Every row comes from one small tree of marks. The marks that hang from a mark follow it in brackets, in the order of their numbers. Every link used is in the known rows. Which tree was each row made from?
Known rows
q342{q950{q336 q498 q500{q216 q960} q576 q655}}: [-25  29 -35  33  18 -26 -10   7 -16  48  28  36 -28  -4  16  20   0  31
  38 -51 -36  36  45  24  -1  24 -13  14]
q576{q216 q950{q500 q655}}: [-25  14 -12   2  21 -16   1  -7 -23  -7  -3  35 -24  -7  13   5  -8   5
  15  -1 -13  38  16  27  15 -18  -4  27]
q950{q342 q500{q459 q960} q655}: [ -8  25  -1  -2  36 -11  12   5   9  29   3  27  -9   1  31  10  -8  23
   2 -31  -9   1  37  11 -11  39  -5  21]
q960{q500{q459 q950}}: [-17   3  30 -41  14  19  26  12  11  15 -23  16  14   3  -5   3  -7  15
  -5 -10  -3 -31  35   4 -23  11 -11  17]
q85{q500{q216 q950{q576 q655} q960}}: [-11  14  28 -11  15  11  12  16  -2  25   3  22   2   2  41  -1  13  13
  13 -53 -28 -27  40   0 -29  25   5  15]
q950{q336 q342 q498 q576{q216{q500}} q655}: [-14  29 -20  37  15 -26 -16   5 -32  25  19  48 -17 -15  19  20  -6  14
  60 -41 -29  40  57  33  15  20  16  37]
q336{q950}: [ -3 -12  11 -12 -15  -6 -13 -11  -2  -5 -13   4  -8   1  -4  -3 -10  -7
   2   8 -15 -11  12  -2   1  13   0  -6]
q655{q950}: [ -4   7 -10  -8  -5  -6  -1   6  -5   3 -16  16  -6  -1   3   1  -6  -9
  -1   6 -10   0  -1  -8  -1   6  -1  -1]
q500{q459 q950{q336 q498 q576}}: [ -8   7   5  -6   4   2  10   5 -21  39   1  21   2   8  -2  40  -3  32
  38 -18  -2  -8  41  23 -35  43  -1   6]
q500{q216 q459 q950{q342 q498} q960}: [-14  26  16 -18  16  13  20  17  29  44 -12  23   6  19  20   6   0  39
  44 -30 -34 -26  41   5 -35  47 -21  27]
q655{q950{q498}}: [ -1  11  -8  -4  -3 -14  -4   0  -6  16 -15  25  -7   4   9   7 -12 -13
  20   4 -26  10   1   2  -3  17 -10   3]
q336{q950{q342 q498 q576{q216} q655}}: [-17  11  -8   1   6 -23 -34 -13 -43  13   0  35 -15   1  26   6 -26  14
  51 -22 -49  10  51  26   2  47  12  24]
q216{q500{q459}}: [  0   1  11 -10  -3   7  27   8  22   2   1  20 -10 -17   9  10   5   3
  -5 -13   2  -5  16  -4 -11  -9   6  22]
q960{q500{q216 q950{q336}}}: [-24  11  15  -8  10  12   7  17   5  30 -12  13  11   4 -23   0   2  21
  16 -22 -12  -9  43  -2  -4   5 -24   3]
q336{q950{q342 q500{q459 q960} q576{q216} q655}}: [-27  16  -5 -12  27 -18  -8   1 -17  17   0  46 -23   3  39   2 -22  36
  21 -37 -26  -2  61  23 -17  49  15  32]
q459{q500{q216 q950{q576}}}: [-16  -1   0 -13  -7  14   3  28  -7  41  -6  12 -17  20  14  16  11  28
  16 -12  -6 -26  32   0 -18  18 -12 -12]
q216{q500{q960}}: [ -1  13  13  10  -1  -5  17  13  32  -1  -3  24  -7  -4  12 -13  14  -8
   2 -19 -10   1   6   6   2 -16   6  17]
q576{q216{q500{q459 q950{q336 q342 q498 q655}}}}: [-16  24   1   3  26 -12   8   6  -8  33 -14  49  -7 -10   8  28  -3  20
  53 -23 -25  21  63  28 -13  23  -1  56]
q500{q950{q342}}: [ -5   9   9 -12   5  10  -7   2  -1  23 -22   7   6   3  -2   3   2   7
  24   2  -2 -12  26   5  -9  26  -7  13]
q336{q950{q342 q498 q500{q216 q459} q576 q655}}: [-19  13  -6 -11   8 -13  -8 -11 -21  55  12  38 -33  -3  40  27 -30  33
  39 -44 -45  -2  70   9 -20  72 -11   9]
q85{q500{q950{q336 q342 q576}}}: [  0  15  18   4   5  13 -11   9 -22  29  10  15  12  -6   4  21   7  12
  39 -22   8  -4  44  10 -18  35  10  12]
q498{q950{q336 q342 q500 q576{q216} q655}}: [-36  26 -37  25  26 -14 -23  -9 -53  23   0  43 -12 -19  -3  15  -6  14
  44 -46   1  50  41  38   4  25  18  29]
q85{q500{q216 q459 q960}}: [ -5  12  27 -16  13  20  32  21  36   3  18   9  10   4  29  -6   8  20
  -3 -36 -13 -25  11 -14 -31   3   1  17]
q342{q950{q336 q500{q216 q459 q960} q655}}: [-27  21 -28  11  25 -11  11  15  11  30  15  24 -22 -10   7  20   2  40
   1 -37 -17  19  38   3  -9   9 -17  21]
q498{q950{q342 q576{q216} q655}}: [-32  23 -24   6  14   0 -16  -8 -44   0 -11  33  -3 -17   9   2  -5   9
  35 -45 -15  17  28  27   1  20  26  36]

Which tree is each row?
[-32  36 -17  12  31   0  14   4   2  40  -4  36  -8 -10   4  15   2  31
  25 -60 -11  17  42  14 -14  39 -11  24]
q498{q950{q336 q342 q500{q216 q459 q960} q655}}
[-20  25 -28  17  24 -27   2   3 -17  39  23  38 -23  -6  16  37  -8  35
  24 -41 -21  26  44  33 -16  32  -1  23]
q342{q950{q336 q498 q500{q459 q960} q576 q655}}
[-28  25  13 -31  22  21  18  18 -14  42  -5  28   1  -5  24  13 -12  45
  18 -56 -32 -38  81  -3 -21  52  -8  24]
q960{q500{q216 q459 q950{q342 q576 q655}}}
[-22   4   3 -13  17 -21   2  -1  -3  18   2  46 -21  15  29   2 -22  28
  32 -25 -27   4  34  34 -31  31   6  23]
q336{q950{q498 q500{q459 q960} q576{q216}}}
[-20  18  -2 -17  26  -2   0   3 -34  32 -10  38  -3   4  29  23 -15  38
  49 -31 -29  -7  58  27 -29  50   9  42]
q500{q459 q950{q342 q498 q576{q216} q655}}
[-22  20  -8   9  24 -35 -29  -7 -26  31   1  50 -25   9  38  -3 -25  16
  50 -33 -47  20  53  39  -2  48   6  26]
q336{q950{q342 q498 q500{q960} q576{q216} q655}}
[ -5  12 -13  25  23 -33 -11 -13 -22  40   9  24 -15  -2   5  27 -11  -1
  22 -13 -11  40  26  26   6  23 -15  -1]
q950{q336 q498 q500 q655}
[-21  26 -22  23   4  -4 -19 -10 -48  18   0  23   0 -20  -8  24   2  11
  34 -47  -5  20  38  24   5  39  17  10]
q498{q950{q336 q342 q576 q655}}
[-18  34   5   3  27  -3  13  16   7  54  -8  28   3  14  15  23  -2  44
  47 -41 -39 -13  63  10 -24  59 -22  24]
q500{q216 q459 q950{q336 q342 q498 q655} q960}
[-20  14   9  -8   0  -1   5  15  12  -4  -2  48 -16  -5  27  -8  -7  28
  31 -35 -26 -13  52  14 -15  20  27  43]
q336{q950{q342 q576{q216{q500{q459 q960}}}}}
[-21   8 -28  10   3 -10  -7   5 -23  -9  10  38 -27 -33  15   2   4   5
  14 -30 -24  28  30  15  11 -27  26  50]
q342{q950{q576{q216{q500}} q655}}
[-19  19   2   9   4 -19 -14   6  -8  -1  -5  51 -24  -7  34 -13  -5   9
  33 -41 -41   2  57  20   8  21  27  39]
q336{q950{q342 q576{q216{q500{q960}}} q655}}
[-17  11  24 -11  24  11  18  26  -3   4   6  30  14   7  14  10   8  36
  25 -33   5 -13  34  22 -42  10  22  34]
q85{q500{q459 q950{q336 q576{q216}} q960}}
[-26  23 -24   0  22 -12  11   7  -1  44  23  38 -30  -5  36  21  -8  40
  21 -54 -39   9  44  15 -25  29  -9  28]
q342{q950{q498 q500{q216 q459 q960} q576 q655}}
[ -4   0  14  -6 -11   8  10   7  -3  21 -10  28 -12 -11  10   9  14  -2
  18 -19   1 -10  31  10 -14   3  10  17]
q216{q500{q950{q576}}}
[ -2   7  36 -12   8  12  10  14   4  12  -1  18  10   6  25  -4  13   3
  14 -28  -3 -25  20  11 -33  16  14  14]
q85{q500{q950{q576} q960}}
[-20  16   3 -13  19  -7   5   2  15  35  -2  30 -24   2  31   3 -16  30
  11 -36 -35 -13  56  -4 -15  53 -15  15]
q336{q950{q342 q500{q216 q459 q960} q655}}
[-14  27  22 -16  24  -6  -4  -3 -13  40 -22  29   8   4   9   4 -17  -2
  34 -22 -40  -9  55  20   3  40 -19  25]
q960{q500{q950{q342 q498 q655}}}
[ -6  -6   2  -4  -7 -22 -20 -19 -21  32   4  29 -26   3  16  13 -22  -2
  30 -11 -21  12  27  26 -11  36  -3  -7]
q336{q950{q498 q500 q576}}
[-21   3 -32   2   0   0 -16   6 -25 -13  11  15 -12 -11  -1  -1  -1  20
  19 -11 -10  20   8  13  -2 -18  20  31]
q342{q950{q576{q216}}}
[ -1   6  42 -16  11  10  13  12  21   7 -12  12  17   8  15 -11  15 -10
   5 -11  -4 -21   8   6 -26   3   2  17]
q85{q500{q950 q960}}
[-20  29  -8  19  19 -15 -16  33 -15  44  -4  38  -3  35  10  18   5  37
  68 -15 -17   7  46  43  -9  36  -2  14]
q459{q500{q950{q336 q342 q498 q576{q216}} q960}}
[-12  12   6 -10  11  14  29  20  32   8   6   8   0  11  17  -3   4  36
  -2 -29 -15 -23  16 -12 -24  10  -7  10]
q500{q216 q459 q960}
[-31   8 -20   2  11  -1  -8  -9 -43 -10 -14  31  -4 -16   6   0  -2   1
  18 -41 -12  17  14  27  -4   1  28  29]
q498{q950{q576{q216} q655}}
[-13  15  16  -8  10   3  12  11  23  37 -17  17   1  22  12  -7   6  16
  35 -21 -34 -16  19   8 -24  21 -23  10]
q500{q216 q950{q498} q960}
[ -9   6  -4  -2  -7  -9 -27 -13 -35  12   0  17 -16  -8  21  11 -17   9
  20 -23 -29 -13  50   6   5  54  12   1]
q336{q950{q342 q576 q655}}
[-22  41 -31  26  27 -32 -19  16 -22  40   6  59 -15  14  17   8 -14  26
  63 -28 -22  44  37  34  -5  38   6  20]
q655{q950{q336 q342 q498 q500{q960} q576{q216}}}
[-35  23 -14   9  26  -2  22   4   5  31  -7  34 -10 -10   1  14   6  24
   9 -58  -7  17  30  15 -20  21  -9  18]
q498{q950{q336 q500{q216 q459 q960} q655}}
[-23  15  19 -19  15  11  22  16   8  44  -9  22  12   9 -13  18  -8  34
  32 -26 -26 -14  52   6 -24  24 -31  14]
q960{q500{q216 q459 q950{q336 q498}}}
[-37  24 -33  11  30  -7  -5  -5 -47  23   2  46 -11 -21   3  27 -10  30
  37 -51   5  36  47  36 -13  33  20  37]
q498{q950{q336 q342 q500{q459} q576{q216} q655}}
[ -3  12  17  -6   5   3  33  16  39   0  -1  26  -7  -3  16   0  11   8
  -5 -25  -7 -12  15   2 -15  -7   9  25]
q216{q500{q459 q960}}
